Each row was made from one small tree. The marks that hang from a mark follow it in brackets, in the order of their numbers. Every link used is in the known rows. Write each row's tree.
Known rows:
J404(J879(J316(J760))): [ -9 -11  12  -8  -8  32  10  28   7  22  -7  33 -22  18  21  -7  -7 -18
  26]
J209(J39 J760): [ 13  19  36  -1  55   9 -33  14   6   4   3 -21  17  17  55  -6  19 -14
 -11]
J415(J725(J227)): [ -1 -15  32   4  22 -20 -12 -13   4 -11 -14   3  37 -12  -6  -5  -5   2
 -36]
J725(J227 J415 J879(J316 J404)): [-29  -4 -27  13  -6  -5   6 -15 -20   3  -9  19  17 -11  -6  23   5  21
   1]
J725(J415 J879(J316 J404)): [-20   3 -16  -5 -13   3   7   4 -11  17 -27  13   9  -7  15  13   7   3
   9]
J725(J227 J415): [-13  -2   2  -6  -2 -26  -9  -8   0   5 -22   2  47 -10  -2   0  -1   1
 -29]
J404(J879(J316(J948) J725)): [ 23   5   1 -11 -19  22  11   7   8 -15  22  -9 -50  12   8 -20   0 -11
  27]
J404(J879(J316(J948))): [  2  -6  20  -7 -16  34   7  19   5 -10  -7  13 -41  16  33 -19  -4 -15
  21]
J404(J879(J316(J760 J948))): [  1  -6  -1   6 -10  43  10  29   9  -6  11  23 -41  28  18  -8 -16 -12
  19]
J404(J879): [ -8 -10  20 -21  -1  14  -1  12  16  11 -31  20  21   2  20 -28  18 -26
   7]
J209(J760): [  9  -5  30 -13  37   2 -24  13  10  18 -16 -11  37   0  42  -7  32  -9
   0]
J227(J725(J415 J879(J316))): [  1  10  -3 -10 -25 -22  -1  11 -13  25   0 -16 -10  -2 -24  -9   1   1
  20]
J879(J404 J725(J415)): [ 31  18 -31 -26   8 -34   5 -21  23 -11 -13 -19  38 -11 -25  15   7  -8
 -24]
J415(J725(J227 J879(J316(J948) J404))): [ -6 -12  -5  35  17   9   2 -18 -12 -39  14  10  -8  -4 -14  15  -9  26
 -15]
J879(J725(J227 J415)): [ 10  10 -15 -14  -3 -37  -5 -19   5   1  11 -24  34 -14 -27  -3   8   3
 -19]
J39(J209): [ -1   7  22  -9   1   0 -14  -1  27  13 -14 -30   7  10  45 -10  13 -34
 -13]
J879(J316 J404 J725(J227 J415)): [ 26  11 -24  -6  -4 -30  14 -30   0 -15   7 -12  -2 -10 -23  35  -9  14
  -8]
J879(J404 J725): [ 30   9  -9 -18  27 -20  -2 -28  32 -12  -7 -24  23 -12 -19  10  17 -16
  -9]
J879(J316(J760) J404): [  6  -4   3   3  20  13   5   3  19   6 -14  16 -15  11  12  33 -17 -11
   4]
J415(J725(J227 J879(J316(J948)))): [-17 -12  15  31   4  13  -7  -4 -21 -18  21   2 -17  -4  -1  -7  -6  20
  -6]
J316(J760 J948): [  2   0  -7  15  20  22 -14  15  26 -10  14  -9  -3  20   3  -4 -12 -15
 -17]
J415(J725): [  5  -7  41 -13  18 -12 -11   4  13   2 -30  -1  30  -9  12 -14  -3 -14
 -29]

Write each row's tree:
[-14 -15   7  23  18  -1   3 -18 -14 -13  -3  19  10 -13 -10  15  -1  19
  -9] : J415(J725(J227 J879(J316 J404)))
[  8   2 -13 -17 -30  -7  18  -3  -9   0  11   9 -10   0 -10  -7  -1   5
  14] : J404(J879(J316 J725(J227 J415)))
[ 23  13 -40  -8 -29  19  20  24   3 -11  34   3 -38  24 -13  -5 -20  -1
  11] : J404(J879(J316(J760 J948) J725(J415)))
[ 21  15 -33   7 -15 -16   7  -3  -3 -22  11 -17 -19   6 -39  13  -8  11
   4] : J227(J725(J415 J879(J316(J948) J404)))
[-41  -5 -20   8  -6 -11 -11  -5 -16  16  -8   7  49 -14  -8 -11  20  11
  -9] : J725(J227 J415 J879)
[-40  -5  -6   9 -21  -1  -3   2 -29  25  -3  10   7 -10   9  -1   7  16
  13] : J725(J227 J415 J879(J316))
[ 20   0  15   5  10  16   2  -7  17 -30 -14  -7 -35   8  26  22 -13  -7
  -1] : J879(J316(J948) J404)
[  0   2  20  -1  -6  -9  -8   4  -5  28   7 -18 -26  -2 -17 -14  12  -7
  36] : J227(J725(J879(J316)))
[ 14   1  13 -25 -18  11  12   8   6  14   3   1 -31   2  11 -19  10 -17
  34] : J404(J879(J316 J725))
[ 13  10   1 -12 -20 -26   4 -13  -9   9  15 -22 -12  -9  -8   8  -7   9
   4] : J879(J316 J725(J227 J415))
[ -9  -8   2   5  28  -2  -5  -8   6  -7 -23  12  40 -13  -7  -3  12  -2
 -21] : J415(J725(J879(J404)))
[-28 -16   5  29  11  10  -3   6 -19  13  21  20   2  -2 -11   3 -10  18
  -1] : J415(J725(J227 J879(J316(J760))))
[-20  -8  15  12   7  17  -3  22 -10  25   3  15  -6   1   7  -6  -9   1
   6] : J415(J725(J879(J316(J760))))
[-10  -6  24  13   0  21  -5  12 -12  -4   4  -3 -23   0  19 -16  -6   4
   1] : J415(J725(J879(J316(J948))))
[-26 -16  13  17  20  -6 -13 -11 -11   2   0   9  38 -16 -15 -16  13  11
 -18] : J415(J725(J227 J879))
[ 13  11 -21  -6 -14 -26   8  -4  -5   5  -6  -8  -1  -2 -36  13  -1   6
  10] : J227(J725(J415 J879(J316 J404)))
[ 33  18 -16 -24  -9 -22  15 -14   9  -3  -9 -17  -8  -7  -5  26  -7  -2
  -1] : J879(J316 J404 J725(J415))
[ 18   7 -26  -4 -31   4  17  -2  -7 -27  30  -2 -30  10 -12  -7 -10  11
   8] : J404(J879(J316(J948) J725(J227 J415)))
[-32  -1 -39  34 -15  20   0  13 -24   2  35  10 -13  12 -10   9 -15  25
   3] : J725(J227 J415 J879(J316(J760 J948)))
